Each row comes from the steps of one path. Every step used is in the known rows, and no mark comes twice. Write the path behind each row, first mark first.
In the rows, 128 means zero.
Known rows:
gade resikel: [110  85 102 119 135 120 166 104 145 114 121 133 136 121  88 160 115 154
 100 122 119 143  75 102 149 113 123 103 132 166 117  89 163]
zivi toraz: [ 76 131 113 140 143 120 142  86 117 117 111 128 151 135 107 163 132 117
  97 115 121 136  85  93 119 123 125  99 114 128 121 134 135]
resikel toraz: [ 46 168 118 129 134 121 133 117 146 130  91 148 154 122 106 189 145 119
 128 130 109 137 138 106  98 130 142 119 122 140 127 152 186]
razif tofo lamu: [ 70 126 115 142 133  98 165 157 149 102 107 133 137 129 109 186 133  79
 103 140  91 123 106 127 161 153 145  95 122 137  88 169 181]
zivi gade basuz: [ 83  99  97 153 117 138 133 108 162 108 100 127 138 113 119 184 121  96
 159 142  94 131 106 106 137 107 131 102 140 165 109 128 159]
toraz vigu: [121 101  97 124 141 123 149 119 141 118 114 141 142 149  99  88 151 109
 110 126 114 112 109  96 110 117 126 116 124 111 114 159 157]
razif tofo gade zivi toraz: [ 96 144 105 111 142  97 134 122 103  98  85 137 121 119 140 157 129  83
  86 142 129 169 103  93 173  84 132  75 110 121 118  79 135]
toraz tofo numos resikel gade zivi: [215 161  78 117 124 106 135 131 107 140 123  97 117 153 111 111 178 192
 133 156 151 131 181 144 116  71 115 121 134 135 159 216 170]
basuz gade zivi: [142 133  90 109 130 115 191 106 134 108  85 153 132 110  97 106 158 138
  80 128 139 132 166 105 142  80 126 115 135 128 101 139 134]
toraz vigu nodum: [142 128 109 117 151 126 163 173 144 125 128 131 134 143  92  93 162 102
  99 127 145 116  78 106  81 118 140 110 131 132 102 198 143]
resikel gade zivi toraz vigu nodum: [218 139  96 115 136 119 147 152 150 145 113 110 125 132 138  73 170  80
  87 137 175 141 126 113  80 114 139 102 129  90 107 138 140]
zivi gade resikel toraz vigu nodum: [149 149 109 106 132 129 118 132 189 156 114 138 129 132 114 126 132 100
 163 154 128 161  48 104  80 108 151 106 133 178 107 132 168]
tofo gade basuz susiz: [ 28 123  95 104 130 116 139 114 120  96  95 100 122 103 137 167 145 124
  98 134  91 146 153 108 161  94 132  85 134 144 114 188 132]
zivi toraz vigu: [108 113 102 128 150 121 135  88 126 123 115 131 147 162 111  88 139 102
  96 119 119 126  76  88 107 121 122 102 107  99 122 141 134]
razif tofo: [ 60 144 122 141 134 106 182 139 115 108 110 151 134 144 117 170 125  97
  91 132 117 146 101 103 152 125 138 101 133 135 100 125 168]
tofo numos: [103 168 106 141 143 117 122 108 121 122  99 117 142 128  79 173 145 127
 108 133  89 122 116 109 110  73 126 106 127 163 137 234 166]
resikel toraz tofo: [ 83 207 122 120 138 118 131 132 142 121 128 132 141 149 125 164 158 150
 131 138 136 129 127 115 101 130 150 123 117 131 125 176 168]
basuz gade zivi toraz: [129 141  98 111 139 110 175  78 123 112  85 146 137 124 109 109 147 131
  68 121 139 148 134  96 140  83 119 103 116 117 103 117 107]
tofo nodum vigu: [ 76  75 112 144 179 128 138 129 163 123 102 132 142 124  69 203 141 136
 144 131 105 110  82 118  93 129 133 106 152 134 101 170 148]
gade resikel toraz tofo razif: [115 156 111 110 141 102 146 133 162 125 149 139 147 128 113 182 131 158
 130 146 127 159 104 119 129 135 147 116 121 132 112 103 147]
numos resikel toraz vigu nodum: [ 88 132 110  94 147 117 154 159 143 148 111 149 144 156  79 104 165 141
 137 134 149 134  90 123  48 123 130 119 126 131 132 193 167]
numos tofo: [108 130  89 156 152 114 166 146 128 123 135 138 136 148  99 149 149 137
 116 119 132 124 142 106  94 120 131 127 127 122 142 150 171]
nodum vigu: [ 84  99 110 132 180 138 165 104 146 122 109 136 149 120  80 152 126 136
 135 122 121 116  94  98 111 130 134 111 134 122 112 178 174]
gade zivi toraz vigu: [165  79  84 117 151 114 149  97 137 114 103 142 138 146 118  77 150 103
  87 125 134 136 116  88 110 116 127 104 100  87 128  72 137]
zivi gade resikel: [133  90  97 138 123 128 134  86 152 127 116 129 131 115 111 163 111 126
 151 137 112 152  68  95 149 102 129 105 136 185 110  90 156]
tofo gade zivi toraz vigu nodum: [179 133  92  88 160 115 115 155 137 114 103 111 117 114 112  82 166  88
  97 139 155 142  75  94 100  72 135  84 108 112 123 161 108]
vigu nodum: [110 155 119 130 147 126 165 171 135 119 123 123 136 114  91 170 156 116
  98 125 147 127  85 111  92 113 146 106 136 153 105 196 143]
basuz gade resikel toraz vigu nodum: [130 180 116  73 141 115 170 131 181 150 107 153 131 142  98  74 141 141
  98 140 136 153  76 111  99  82 134 107 138 156  92 186 138]
resikel gade zivi toraz: [165 135  96 138 120 117 140  99 134 134  98 110 137 115 143 143 151 105
  98 131 149 146 159 111 124 116 130 104 127 103 119  90 157]
gade zivi toraz tofo: [168 137 100 120 152 113 153 112 116  99 136 122 127 146 129 129 156 148
  87 130 160 136 111 103 131 120 137 107 100 107 128  96 123]
resikel gade zivi: [182 123  89 135 117 120 155 134 141 127  95 118 131 100 133 143 162 113
 108 138 149 132 192 119 128 110 135 118 140 116 114 115 179]
tofo gade: [ 82 151 103 119 135 123 109 124 126 108  97 116 136 104 101 159 149 118
 126 131 110 126 107  99 141  81 124  98 129 152 124 203 146]
gade resikel toraz: [ 73 127 112 110 134 119 141 106 160 132 106 148 146 121  98 186 117 147
 122 132 110 155  97 106 124 122 136 109 126 165 127  93 186]
resikel gade: [120 154 107 146 112 126 143 123 141 139 109 108 142 118 130 151 151 112
 121 130 130 127 151 117 121 120 128 116 149 132 112 165 175]
numos tofo susiz: [129  87  82 150 148  92 143 170 113 135 128 111 141 129 107 153 143 152
 116 131 141 130 158 120 103  99 126 128 121 159 144 133 155]

Which path is each row?
[163 178 102 103 143 108 173  89 118 106 118 132 123 149 130  84 159 164
  73 131 160 140 124 103 146  86 125 108 113 109 109 140  93]
basuz gade zivi toraz tofo
[118 154  91  74 141 105 113 134 117 115 103 130 123 128 111 143 175 188
 162 155 154 149 146 124 124  86 128 115 111 132 156 158 158]
numos resikel toraz tofo gade zivi
[ 70 189 117 144 143  99 148 132 106 119  96 135 132 149 103 180 129 101
  88 144  85 145 108 110 143  76 133  95 128 163 126 196 172]
razif tofo numos
[ 54 104  99 137 117 127 150  89 138 113 101 112 126 122 150 170 135 105
 130 140  95 150 153 106 134 123 143 103 142 157 103 129 143]
zivi gade basuz susiz
[119 161 110  68 148 118 106 159 177 139 109 125 122 117 101 120 143 116
 133 148 129 154  53 107  99  73 139  90 128 165 121 183 157]
tofo gade resikel toraz vigu nodum
[ 72 177 112  92 125 113 165  75 162 138  89 156 142 124 100 144 123 162
 106 132 113 159 109 107 142  87 123 109 138 170 107 141 154]
basuz gade resikel toraz
[130 120  96 114 125 126 105  82 184 150  97 150 138 141 119 122 118 107
 174 151  98 156  84  92 109 117 138 111 126 160 119  91 184]
zivi gade resikel toraz vigu
[ 97 252 118 121 142 111 103 116 138 131 121 116 138 156 109 168 162 152
 132 151 101 128 130 121  93  86 146 117 114 160 149 249 179]
resikel toraz tofo numos
[117 116  84 165 154 102 169 163 135 121 141 140 151 128  93 170 151 122
 114 124 128 132 164 109  95 130 133 130 128  99 127 140 143]
numos tofo razif
[114 128 119 123 168 127  97  99 205 149 128 127 125 140 111 212 121 163
 211 164 114 150  48 123 103 131 150 108 147 178 103 124 165]
zivi gade resikel toraz tofo nodum vigu
[122 163 116 129 124 114  87 114 185 138 124 122 123 141 124 222 137 153
 184 163 109 152  60 126 109 117 146 108 145 191 110 106 146]
zivi gade resikel toraz tofo nodum
[ 77 149 105 116 140 101 148 142 121 130 137 142 159 149  98 170 161 177
 151 143 140 143 136 130  99 139 131 128 118 113 132 160 146]
numos resikel toraz tofo razif
[123 141 112  88 151 121 153 151 182 145 120 145 134 137  95 116 136 122
 114 139 139 151  60 110  83 116 147 105 128 150 113 132 171]
gade resikel toraz vigu nodum
[171 136  84 126 126 106 124  81 102 150  84 102 137 138 100 133 156 151
 115 139 133 151 158 127 112  73 103 102 124 128 164 172 162]
tofo numos resikel gade zivi toraz
[146 221 110 122 128 116  76  75 163 146 121 112 124 150 120 174 127 154
 176 168  95 163  83 112 117  71 145 108 122 205 144 178 178]
zivi gade resikel toraz tofo numos
[101 157  85 137 150 113 124 155 123 120 119 119 125 127 105 149 154 134
 135 130 127 130 135 101 112  83 122 113 128 128 147 199 153]
numos tofo gade
[124 181 113 120 125 122 112  93 165 136 134 129 126 142 138 172 122 152
 176 156 123 162  75 105 126 118 148 115 125 180 118 106 173]
zivi gade resikel toraz tofo
[ 94 125  99 144 107 131 151 142 163 120 106 107 141 114 132 166 136 110
 125 137 117 124 149 128 137 117 121 105 156 130 110 148 178]
resikel gade basuz
[ 66 127 101 131 108 120 172 119 141 129 107  96 130 122 166 159 148 116
  92 133 113 145 198 127 137 130 136 103 158 125 104 171 163]
resikel gade basuz susiz
[195 109  84 125 132  97 160 128 111 131 142 109 140 140 135 121 166 164
 121 142 180 156 160 133 125 132 117 118 121  72 124 105 114]
numos resikel gade zivi toraz tofo razif
[ 42 197 110  99 132 122  99 144 159 102 114 113 129 126 134 176 146 144
 155 156 112 134 110 122 133  89 135  96 121 145 131 193 162]
resikel toraz tofo gade basuz
[ 57 147 109 130 139  93 161 119  82 125 100 142 133 166  80 163 132 145
 109 142  96 149 101 119 139  77 109  99 127 164 143 201 173]
razif tofo numos resikel
[ 54 165 103 116 138 109 111  94 116 147  81 134 154 147  64 184 150 166
 145 139  94 140 137 123  83  83 115 115 121 169 168 225 191]
tofo numos resikel toraz
[219 214  98 134 130 107 110 105 124 135 119  83 120 147 140 121 168 139
 102 152 142 140 156 122 117  75 133 104 119 118 148 188 152]
resikel gade zivi toraz tofo numos
[ 76 231 118 101 136 117  88 137 139 116 118 113 131 128 131 164 163 142
 150 149 125 134 112 111 119  96 143 108 116 143 133 224 156]
resikel toraz tofo gade
[104 110 100  97 141 116 139 103 173 139 109 152 143 144 102 112 125 127
 126 136 107 151  90 100 112 121 132 111 118 143 129 104 186]
gade resikel toraz vigu
[122 164  98 128 126 113 119 104 114 136 132  78 132 178 124 128 143 184
 136 148 121 139 102 144 125  83  95  96 133 133 157 233 149]
zivi toraz tofo numos resikel gade basuz
[142 164 107 128 124 111 118 107 171 135 143 132 141 119 132 190 124 134
 174 161 117 172  93 111 129 129 152 117 124 156 108  94 148]
zivi gade resikel toraz tofo razif
[185 122  93 116 128 109 152 108 104 132 134 106 126 161 138 100 164 181
 122 138 185 148 142 130 129 122 115 115 124 100 140 120 140]
numos resikel gade zivi toraz tofo
[201 110  83 127 127 118 135 107 146 139  98 119 134 141 145  63 159  88
 100 135 148 141 157 104 107 115 124 106 119  73 121  98 155]
resikel gade zivi toraz vigu
[ 49 168 109  96 143 110 119  99 109  94 130  79 115 146 164 135 148 149
  92 136 119 154 112 108 160 103 134  78 114 124 123 189  96]
zivi toraz tofo gade basuz susiz
[210  91  86 104 140 114 163 151 127 152 114 116 128 148 112  52 172 124
 106 135 190 147 113 126  75 110 117 107 129  91 125 145 139]
numos resikel gade zivi toraz vigu nodum
[174 157  87  97 140 114 125 143 123  88 124 111 110 111 122 125 171 144
 123 148 149 128 130 108 154  76 139 106 116 131 132 164 134]
toraz tofo gade zivi
[ 99 196 114 110 147 115  98 108 110 104 134  95 126 141 132 133 151 138
 122 134 137 136  66  96 142  89 125  89 106 130 128 201 109]
zivi toraz tofo gade
[156  88 107 125 196 117 135 120 153 111 126 122 126 144 100 170 154 160
 125 139 146 121  77 120 101 132 142 102 122 105 112 109 118]
gade zivi toraz tofo nodum vigu
[133 160  92 125 120 115 133 133 129 131 132  84 125 164 115 127 152 189
 150 154 122 124 133 155 128  80 101 110 146 148 150 252 168]
toraz tofo numos resikel gade basuz
[151 133  73 128 157 104 125 130 113 113 108 120 123 122 120 136 153 130
 111 130 144 151 144  94 116  82 123 101 105 103 158 109 140]
numos tofo gade zivi toraz
[198 170 100 131 126 116 141 116 127 125 135 100 124 141 162 121 162 137
 101 141 171 139 147 118 131 122 136 109 124  94 121 111 141]
resikel gade zivi toraz tofo
[ 98 119 122 108 182 119 125 124 194 135 133 131 129 145  92 205 128 186
 164 151 120 138  53 132 104 139 146 107 142 155 112 130 163]
gade resikel toraz tofo nodum vigu
